What can hang from each mark:
zizuzo: pude vona
durivak: vona
vona: durivak libeku pude
pude: rutotir vona zizuzo
rutotir: pude
situ: libeku
libeku: vona

(in the rows, 128 means zero)
Known rows, with every way that one mark hangs from another:
[situ libeku]: [ 70 143  96 159 113 223 106 111 140  89  99 127 125 180 149  54 140 203
 166 155]
[rutotir [pude [vona libeku] zizuzo]]: [ 81 186 100 209 150 194 122  90 138  85 103 176 122 112 154 127 130 173
 177 134]
[situ [libeku [vona pude]]]: [ 83 132 118 151 112 209  72  86 139 101  99 100 141 166 130  93 111 136
 156 160]
[zizuzo [pude rutotir] vona]: [ 91  55 107 197 114 217 112 132 128  16 141  77 146 131 136  96  95 169
 159 143]
[vona durivak]: [ 93 141 124 126 125 164 128 165 149  80 123 116 143 155 105  55 142 159
 156 151]
[rutotir [pude [vona durivak libeku] zizuzo]]: [103 199 116 185 136 154 139 129 124  91 117 177 137  98 142 123 123 146
 176 135]
[vona durivak libeku [pude rutotir zizuzo]]: [123 164 169 166 100 156  99 135  89 121 141 151 157 117 113 112 138  82
 126 145]
[libeku [vona durivak]]: [ 86 124 113 113 133 177 114 161 171  84 115  98 159 148  95  78 116 131
 162 152]
[rutotir pude]: [ 64 137 112 172 153 190 108 106 153  52 112 119 115 169 134  65 157 186
 160 167]
[zizuzo [pude [vona durivak libeku]]]: [114 172  91 177 119 139 143 155 114  81 143 122 139  85 123 106  98 123
 195 136]
[durivak [vona libeku [pude rutotir zizuzo]]]: [117 150 150 160 115 183  81  72 130  98 116 143 136 111 128 126 150 105
 123 154]
[situ [libeku [vona durivak]]]: [ 83 135 106 126 108 199 112 146 149  99 102 113 155 160 127  73 104 147
 171 155]
[vona libeku [pude zizuzo]]: [105 170 142 170 116 183  87  73 115 106 126 145 129 127 127 107 149 107
 132 130]
[pude rutotir [zizuzo [vona durivak]]]: [108  94 152 158 103 205 129 170 133  51 127 128 175 134 122 102 104 163
 139 126]
[durivak [vona libeku [pude zizuzo]]]: [121 168 145 142 117 168  86  53 144  89 115 139 122 105 129 117 155 104
 129 144]
[situ [libeku [vona durivak [pude zizuzo]]]]: [104 149 159 140  82 191  91 122 115 102 106 131 168 134 126 100  89 127
 136 134]
[pude rutotir [zizuzo [vona durivak libeku]]]: [119 117 133 165 107 189 129 146 122  84 138 140 163 120 129 122 117 109
 148 131]
[situ [libeku [vona durivak [pude rutotir]]]]: [ 99 125 146 147  96 183  84 145 111 116 116 107 169 160 115  98 102 114
 150 172]
[durivak vona]: [ 85 128 104 120 141 190 110 103 190  55  98 107 121 146 119  71 156 183
 154 162]
[libeku [vona [pude zizuzo]]]: [ 86 128 153 148 120 215  73  94 150  81 107 117 157 134 110 109 108 132
 127 129]
[zizuzo pude [vona durivak libeku]]: [125 111 104 159 108 145 138 133 117  43 160  85 134 100 135 101 105  91
 177 137]

Rows:
[101 122 178 148 105 185  86 154 122  93 121 123 186 126  93 114  97 109
 121 142]
[libeku [vona durivak [pude rutotir zizuzo]]]
[116 142 131 150 134 158  81  75 139 103 123 118 124 128 117 115 164  94
 144 181]
[durivak [vona libeku [pude rutotir]]]
[ 98 108 115 186 119 233 111 106 136  78 128 141 146 131 145 126 122 133
 151 128]
[pude rutotir [zizuzo [vona libeku]]]
[122  94 109 183 107 162 131 152 105  53 164  90 150 105 133 110  99  90
 173 147]
[zizuzo [pude rutotir] [vona durivak libeku]]
[133  94 164 151 107 152 106 150 121  66 144  85 166 142 104 104 118 112
 139 160]
[zizuzo [vona durivak [pude rutotir]]]
[105 138 170 127 106 174  93 135 134  83 119 116 171 122  95 106 103 111
 127 130]
[libeku [vona durivak [pude zizuzo]]]
[110  82 146 171 119 193  86 109 135  58 132  86 151 156 115 111 126 141
 141 157]
[zizuzo [vona [pude rutotir]]]
[143 117 147 159 112 136 106 126 110  97 154  99 152 129 112 126 133  60
 153 163]
[zizuzo [vona durivak libeku [pude rutotir]]]
[100 170 131 154 115 184 140 175 142  81 105 157 166 114 117  99 105 197
 158 114]
[pude [vona durivak] zizuzo]
[105 122 106 166 122 217 117  87 150  66 125 134 133 127 146 116 127 132
 152 118]
[pude [zizuzo [vona libeku]]]
[ 96 128 114 189 114 169 135 200 110  62 133 113 168 104 111  97  84 178
 177 145]
[zizuzo [pude rutotir [vona durivak]]]
[123 157 147 158 115 132 101 135  99 127 146 123 148 138 101 101 151  67
 148 172]
[vona durivak libeku [pude rutotir]]
[109 139 188 159  95 168  97 157  99  90 130 139 172 133 102  92 127 136
 114 143]
[vona durivak [pude rutotir zizuzo]]
[111 188  93 148 136 143 139 152 142 115 121 146 142 118 114 107 131 129
 191 146]
[pude [vona durivak libeku]]
[110 195 113 161 120 168 142 150 134 110 115 170 152  98 123 117 117 142
 171 118]
[pude [vona durivak libeku] zizuzo]
[106 143 140 127  97 167  88 123 127 105 112 101 156 152 117  88 105 114
 156 160]
[situ [libeku [vona durivak pude]]]
[108 132 146 116 122 149  90 137 146  93 125  87 160 140  85  96 117  96
 149 159]
[libeku [vona durivak pude]]
[117 136 131 170 122 160 133 108 128  53 136 137 133 113 151 116 127 113
 162 134]
[rutotir [pude [zizuzo [vona durivak libeku]]]]
[125 183 162 148 101 140 105 115 104 114 137 146 143 115 115 101 142  83
 132 135]
[vona durivak libeku [pude zizuzo]]
[114 155 179 138  98 154 103 138 115  81 125 132 157 130 106  82 132 136
 121 133]
[vona durivak [pude zizuzo]]
[102 146 109 169 115 151 141 178 126  51 130 110 153 100 115  89  87 179
 186 134]
[zizuzo [pude [vona durivak]]]
[103 126 169 154 112 198  81  95 139  67 103 133 147 126 118 106 138 160
 112 151]
[durivak [vona [pude rutotir zizuzo]]]
[148 137 141 135 112 122 111 109 125  87 150  95 137 122 115 117 135  60
 159 149]
[zizuzo [vona durivak libeku pude]]
[106 179 120 180 118 183 137 168 118 122 119 175 169 104 121 127 113 142
 165 131]
[pude rutotir [vona durivak libeku] zizuzo]
[102 114 154 138 119 164  84 159 133 101 128  92 176 145  82 104 113  96
 142 169]
[libeku [vona durivak [pude rutotir]]]
[124 133 125 144 108 174 136 127 137  71 135 136 149 114 134 112 119 108
 154 119]
[pude [zizuzo [vona durivak libeku]]]
